Each row was made from one path, in order. Every step used is in the known rows, and no mark comes twice. Write each row's path.
Known rows
s, q, k, t, r, h: [ 0.23  0.12 -0.12  0.05 -0.08 -0.04 -0.12  0.20  0.18  0.30  0.23  0.15
  0.05  0.15  0.14  0.11  0.08  0.12  0.22 -0.32  0.03 -0.05]
g, h, p: [-0.07  0.00  0.12  0.19 -0.08 -0.36  0.14 -0.19  0.04 -0.43 -0.04 -0.32
 -0.33 -0.17 -0.11  0.08  0.09 -0.04 -0.02  0.21  0.07 -0.10]
s, q, k, t: [-0.26  0.02 -0.13  0.07 -0.19 -0.02  0.10 -0.11 -0.20 -0.23 -0.30  0.21
  0.39  0.04 -0.10 -0.18 -0.18  0.04 -0.05 -0.20 -0.15  0.19]
s, q, k, h: [-0.38 -0.09  0.18  0.03 -0.11  0.14 -0.24 -0.29 -0.31  0.13 -0.33  0.34
  0.23 -0.22 -0.10  0.07 -0.02  0.00 -0.12  0.18 -0.18 -0.11]
s, q, k, t, r: [ 0.17  0.04 -0.18  0.10 -0.15  0.10 -0.08  0.07  0.12 -0.04 -0.07 -0.03
  0.42  0.20 -0.01 -0.04 -0.07  0.10 -0.01 -0.16  0.04  0.17]
s, q, k: [-0.29 -0.10  0.06  0.12  0.01  0.01 -0.33  0.07 -0.39  0.21 -0.35  0.39
  0.24 -0.09 -0.04 -0.06 -0.10 -0.06 -0.11  0.00 -0.18  0.02]
h, v: [-0.19 -0.17  0.03  0.21  0.04 -0.19  0.30 -0.16  0.16 -0.38  0.04  0.08
  0.12 -0.03 -0.40 -0.10 -0.26  0.06 -0.19  0.21 -0.19  0.27]
k, t, r, h: [ 0.44  0.09 -0.19  0.04 -0.09 -0.17  0.16  0.23  0.38  0.11  0.34  0.05
 -0.03  0.12  0.03  0.14  0.06  0.14  0.15 -0.29  0.08  0.05]
t, g: [ 0.09 -0.11 -0.08  0.18 -0.04  0.05 -0.11  0.00 -0.15 -0.01 -0.04  0.24
 -0.26 -0.02  0.05  0.11 -0.12 -0.14 -0.23  0.05  0.00 -0.08]
r, t, g, h, u: [-0.12 -0.06  0.01 -0.12 -0.03  0.19  0.00  0.08 -0.17 -0.15 -0.11 -0.30
 -0.11 -0.16  0.20 -0.01  0.12 -0.11 -0.03  0.18  0.07 -0.10]
q, k, h: [-0.34 -0.16  0.16 -0.06 -0.05  0.09 -0.08 -0.23 -0.27  0.05 -0.20  0.19
  0.13 -0.24 -0.25  0.04 -0.04  0.09 -0.14  0.20 -0.09 -0.04]
t, g, h: [ 0.05  0.03 -0.03  0.09 -0.11 -0.12 -0.06 -0.18 -0.15 -0.06 -0.09 -0.06
 -0.39 -0.06  0.07  0.32  0.03 -0.07 -0.16  0.27  0.06 -0.24]
g, t, r, h, s, q: [ 0.14  0.11  0.00 -0.12  0.18 -0.07 -0.04  0.17  0.14  0.33 -0.08  0.26
  0.15 -0.03  0.17 -0.10  0.12 -0.21  0.10 -0.18 -0.11  0.01]
q, k, t, r, h, p: [ 0.07  0.07  0.04  0.14 -0.03 -0.09  0.04  0.10  0.19 -0.07  0.38 -0.25
 -0.23  0.08  0.04 -0.04  0.11  0.13  0.26 -0.24  0.17 -0.07]
k, t, r, h, s: [ 0.36  0.05  0.01 -0.21  0.11 -0.10  0.22  0.20  0.31  0.18  0.25 -0.01
 -0.04  0.01 -0.08 -0.09  0.10 -0.05  0.19 -0.24  0.08  0.11]
s, q: [ 0.04 -0.07 -0.02  0.22 -0.10 -0.18 -0.13  0.00 -0.07 -0.02 -0.38  0.49
  0.20 -0.12 -0.01  0.04 -0.08 -0.19 -0.18  0.01 -0.26  0.06]
k, h, p: [-0.16 -0.10  0.19  0.16 -0.11 -0.12  0.15 -0.33  0.06 -0.41 -0.05 -0.09
 -0.16 -0.25 -0.18 -0.01  0.04 -0.03 -0.06  0.17 -0.02 -0.06]
r, h, k, t, g: [ 0.06  0.01 -0.10 -0.08 -0.07  0.13  0.16 -0.12  0.00 -0.16  0.12 -0.06
 -0.34  0.10  0.16  0.03 -0.10  0.03 -0.10 -0.08  0.04 -0.02]
r, t, g, h: [ 0.11  0.06 -0.10  0.06  0.04 -0.05 -0.04 -0.05 -0.16 -0.02  0.00  0.00
 -0.21 -0.06  0.08  0.27  0.10 -0.05  0.05  0.28  0.14 -0.28]
t, r, h: [ 0.47  0.00 -0.08  0.07  0.04 -0.17 -0.08  0.35  0.31  0.34  0.32  0.17
 -0.16  0.02  0.04  0.22  0.11  0.09  0.10 -0.15  0.07 -0.05]

Write each row's path
[-0.01  0.06  0.06  0.20  0.02 -0.12  0.02 -0.16 -0.07 -0.29  0.12 -0.29
 -0.39 -0.09  0.08  0.13  0.14 -0.09  0.14  0.23  0.21 -0.28] -> r, t, g, h, p
[-0.01  0.02 -0.09  0.06  0.19 -0.12  0.32  0.06  0.41 -0.04  0.41 -0.07
  0.05  0.13 -0.15 -0.05 -0.07  0.18  0.05 -0.02 -0.04  0.14] -> g, t, r, h, v
[ 0.05 -0.04 -0.10 -0.25  0.06  0.11  0.15  0.41  0.22  0.06  0.11 -0.23
  0.02 -0.04  0.21 -0.16  0.14  0.02  0.01 -0.21  0.01  0.13] -> g, t, r, h, u
[ 0.18 -0.08 -0.15  0.12  0.14  0.13 -0.07  0.15 -0.16  0.07  0.07  0.31
 -0.03 -0.02  0.06  0.06 -0.04 -0.10  0.03  0.05  0.09 -0.12] -> r, t, g
[-0.19  0.15 -0.06  0.10 -0.22  0.03 -0.12 -0.32 -0.29 -0.10 -0.18 -0.06
 -0.17  0.06  0.18  0.21  0.00 -0.05 -0.04  0.12  0.01 -0.24] -> s, q, k, t, g, h
[-0.27 -0.13  0.29 -0.27  0.14  0.10  0.03 -0.15 -0.20  0.12 -0.19  0.09
  0.10 -0.27 -0.31 -0.17  0.02 -0.09 -0.05  0.15 -0.06  0.04] -> q, k, h, s
[ 0.11 -0.04  0.02  0.19  0.08 -0.14  0.13  0.05  0.41  0.00  0.44  0.01
 -0.05  0.11 -0.18  0.07 -0.07  0.16  0.07  0.03 -0.04  0.09] -> t, r, h, v
[-0.20  0.05  0.05 -0.18  0.26  0.12 -0.22  0.23 -0.20  0.48 -0.09  0.18
  0.24  0.02  0.09 -0.18  0.07 -0.08  0.12 -0.17 -0.05 -0.01] -> g, t, r, h, s, q, k
[ 0.40 -0.05 -0.17 -0.11 -0.07  0.03  0.24  0.07  0.40 -0.32  0.01 -0.34
  0.24  0.16 -0.10 -0.06 -0.10  0.19 -0.16  0.00  0.08  0.32] -> h, k, t, r
[-0.02  0.01 -0.09 -0.21 -0.14 -0.18  0.50 -0.25  0.13 -0.60 -0.21 -0.39
  0.03 -0.02 -0.17 -0.04 -0.10  0.16 -0.19  0.15 -0.04  0.24] -> g, h, k, t
[ 0.28  0.00 -0.33 -0.09  0.18 -0.05  0.24  0.23  0.29 -0.07 -0.02 -0.10
  0.34  0.10 -0.05 -0.09 -0.01  0.08 -0.16 -0.04  0.06  0.23] -> g, t, r
[-0.18  0.09 -0.02  0.01 -0.05  0.22 -0.13 -0.10 -0.27  0.17  0.06  0.20
 -0.15  0.11  0.22 -0.06 -0.05 -0.13  0.11 -0.25  0.01 -0.14] -> r, h, s, q, k, t, g
[-0.33  0.01  0.21 -0.03  0.07  0.14 -0.41 -0.07 -0.49  0.33 -0.27  0.17
 -0.03 -0.07  0.09 -0.02  0.02 -0.20 -0.01  0.10 -0.05 -0.19] -> t, g, h, s, q, k
[-0.29 -0.10  0.18 -0.04  0.12  0.05 -0.28  0.08 -0.38  0.27 -0.34  0.33
  0.24 -0.13 -0.09 -0.19 -0.06 -0.16 -0.04 -0.01 -0.16  0.05] -> h, s, q, k
[-0.02 -0.05 -0.02 -0.18 -0.10  0.20  0.00  0.34  0.10  0.08  0.16 -0.26
  0.05  0.01  0.16 -0.15  0.09  0.10  0.10 -0.28  0.05  0.12] -> q, k, t, r, h, u
[ 0.07 -0.06  0.07 -0.23  0.15  0.04  0.03 -0.05 -0.10 -0.13 -0.08 -0.30
 -0.27 -0.08  0.07  0.14  0.03  0.05 -0.12  0.44  0.10 -0.10] -> r, t, g, h, k
[ 0.34 -0.11  0.08 -0.23  0.16 -0.04  0.01  0.26  0.29  0.15  0.18 -0.16
 -0.23 -0.01  0.02  0.09  0.04  0.17 -0.08  0.11  0.04  0.08] -> t, r, h, k
[-0.07  0.00  0.17 -0.07  0.15  0.10 -0.42  0.22 -0.20  0.54 -0.06  0.27
  0.14 -0.02  0.06 -0.08  0.06 -0.09  0.13 -0.13 -0.04 -0.07] -> t, r, h, s, q, k
[-0.21  0.03 -0.04  0.03 -0.08  0.26 -0.09 -0.16 -0.31 -0.01 -0.12  0.16
 -0.01  0.09  0.13 -0.13 -0.13 -0.15 -0.04 -0.16 -0.01 -0.05] -> h, s, q, k, t, g
[-0.12  0.06  0.01  0.20 -0.01  0.01  0.04 -0.07  0.25  0.03  0.35  0.03
  0.13  0.20 -0.07 -0.02 -0.10  0.18  0.17 -0.10 -0.07  0.06] -> s, q, k, t, r, h, v
[ 0.17  0.05 -0.09 -0.04 -0.05  0.13 -0.03  0.08  0.12  0.01 -0.05 -0.07
  0.41  0.17 -0.04 -0.15 -0.03  0.03  0.04 -0.18  0.05  0.17] -> h, s, q, k, t, r
[ 0.15  0.12 -0.06 -0.06 -0.09  0.06 -0.05 -0.02  0.11  0.00 -0.06 -0.23
  0.31  0.16  0.00 -0.02  0.05  0.05  0.08 -0.06  0.09  0.08] -> g, h, s, q, k, t, r
[-0.30  0.14  0.11  0.24 -0.19 -0.04 -0.10 -0.37 -0.23 -0.33 -0.05 -0.30
 -0.34  0.01  0.18  0.07  0.08 -0.08  0.08  0.10  0.10 -0.28] -> s, q, k, t, g, h, p
[ 0.00 -0.08  0.13 -0.20  0.05  0.00  0.01 -0.16 -0.09 -0.17 -0.14 -0.34
 -0.41 -0.08  0.06  0.18 -0.02  0.03 -0.29  0.45  0.04 -0.07] -> t, g, h, k
[ 0.23  0.12  0.03 -0.01 -0.03 -0.07 -0.04  0.07  0.19  0.18 -0.04  0.25
  0.14  0.02  0.12 -0.06  0.08 -0.18  0.14 -0.25 -0.11  0.02] -> k, t, r, h, s, q
[ 0.18  0.05  0.06 -0.24  0.16 -0.02  0.08  0.25  0.15  0.30  0.24 -0.03
  0.00  0.03 -0.09 -0.13  0.10  0.00  0.22 -0.26  0.10  0.07] -> q, k, t, r, h, s
[-0.42  0.04  0.02  0.17 -0.07  0.03  0.19 -0.44 -0.08 -0.36  0.12 -0.28
 -0.12  0.13 -0.17  0.05 -0.17  0.13 -0.05  0.27 -0.01 -0.03] -> q, k, t, g, h, v
